(in the rows, 128 means zero)
Known rows, with every step that occurs:
nuruz, kalivem, senam, nifaz, pibat, mufo: [158 102 142 215 129  93 131 141 143 147 138  89 138 155 108 126]
mufo, nuruz: [ 73 103 107 103 111 164 123 120 109  97  92 146  97 118 153 116]
pibat, mufo, nuruz, kalivem, senam, nifaz: [171 122 102 222 100 128 148 127 135 118  95  89 115 145 123 137]
nuruz, kalivem, senam, nifaz: [126 138 129 215  79 128 207 140 153 139 130 103 159 145 112 155]
senam, kalivem, nuruz, pibat, nifaz: [ 98 152 130  43 137 163 123  85 109 127 127 127 186  92 127 136]
nuruz, kalivem: [ 26 122 115 152  96 132 161 118 154 117  56 138 123 121 125 152]
senam, nifaz, pibat, mufo: [150  94 138 165 163 103  95 137 136 136 168 130 118 150 143  99]
mufo, pibat, nifaz, senam: [152 189 144  82 162  91 143 113 119 129  84 184 117  99 136 148]
nuruz, kalivem, senam: [ 79 134 126 168  82 122 182 143 144 115  88 118 137 141 102 161]
senam, kalivem: [ 84 140 107  93 104 148 172 136 140 124 132 121 124 135 135 150]
senam, nifaz, pibat: [108  90 149 142 140 136 131 132 126 146 176 134 142 135 145  98]
kalivem, senam, nifaz: [171 145 137 185 100 126 192 163 138 126 192 122 157 160 125 138]
nuruz, pibat, mufo: [177 133 123 126 144 107  80 145 132 106 128 158 104 132 127 120]
nifaz, senam, kalivem, nuruz, pibat, mufo: [166 204 112  96 124 122  95 152 154 144 168 147 106 141  96 151]
nuruz, kalivem, senam, nifaz, pibat: [116  97 155 192 107 128 166 136 134 155 146  93 159 140 109 127]
mufo, pibat: [115 104 126 101 125 105 107 145 145 108  94 154 101 112 141 120]

Rows:
[111 193 128  48 143 116 135 106 135 143 106 146 139  97 121 158]  mufo, pibat, nifaz, senam, kalivem, nuruz
[167 201 128  55 152 111 167 107 123 148  96 148 123 101 135 165]  mufo, pibat, nifaz, senam, kalivem
[151  72 122 150 162 135  72 118 108 126 141 118  97 133 157  83]  senam, nifaz, pibat, mufo, nuruz
[122 125 123 118 134 114  48 141 144 101 136 156 121 128 115 114]  kalivem, nuruz, pibat, mufo
[122 123 137  77 164 102 121  99 115 106  64 157 139  90 153 128]  mufo, pibat, nifaz
[162 103 164 161 125 126 153 158 118 143 207 111 157 154 121 109]  kalivem, senam, nifaz, pibat
[204 107 150 184 150  91 116 162 126 135 199 109 135 168 118 109]  kalivem, senam, nifaz, pibat, mufo
[134 138 108  90 125 131  75 139 148 119 149 118 127 130 112 129]  senam, kalivem, nuruz, pibat, mufo
[106  66 120 102 162 129  47 121  98 101  99 133  75 128 145  88]  nifaz, pibat, mufo, nuruz
[138 106 121  85 117 174  93 120  95 107 108 149 106 100 146 102]  mufo, nuruz, pibat
[187 225 136  58 146 146 177 102 103 157 137 156 148 106 123 164]  nuruz, pibat, nifaz, senam, kalivem
[118  73 140 175 102 162 143 117 107 145 120  82 138 125 124 109]  mufo, nuruz, kalivem, senam, nifaz, pibat
[ 28 130 106  83  96 155 139 133 151 120 142 119 140 131 124 144]  senam, kalivem, nuruz
[105  67 115 181 140 138  87  97 125 138  78  98 100 119 145 100]  senam, nifaz, pibat, mufo, nuruz, kalivem
[ 66 215 122  65 132 141 175  99 127 141 131 150 157 121 117 172]  pibat, nifaz, senam, kalivem, nuruz
[206  84 135 168 146 126  93 142  99 125 173  98 113 152 135  92]  kalivem, senam, nifaz, pibat, mufo, nuruz
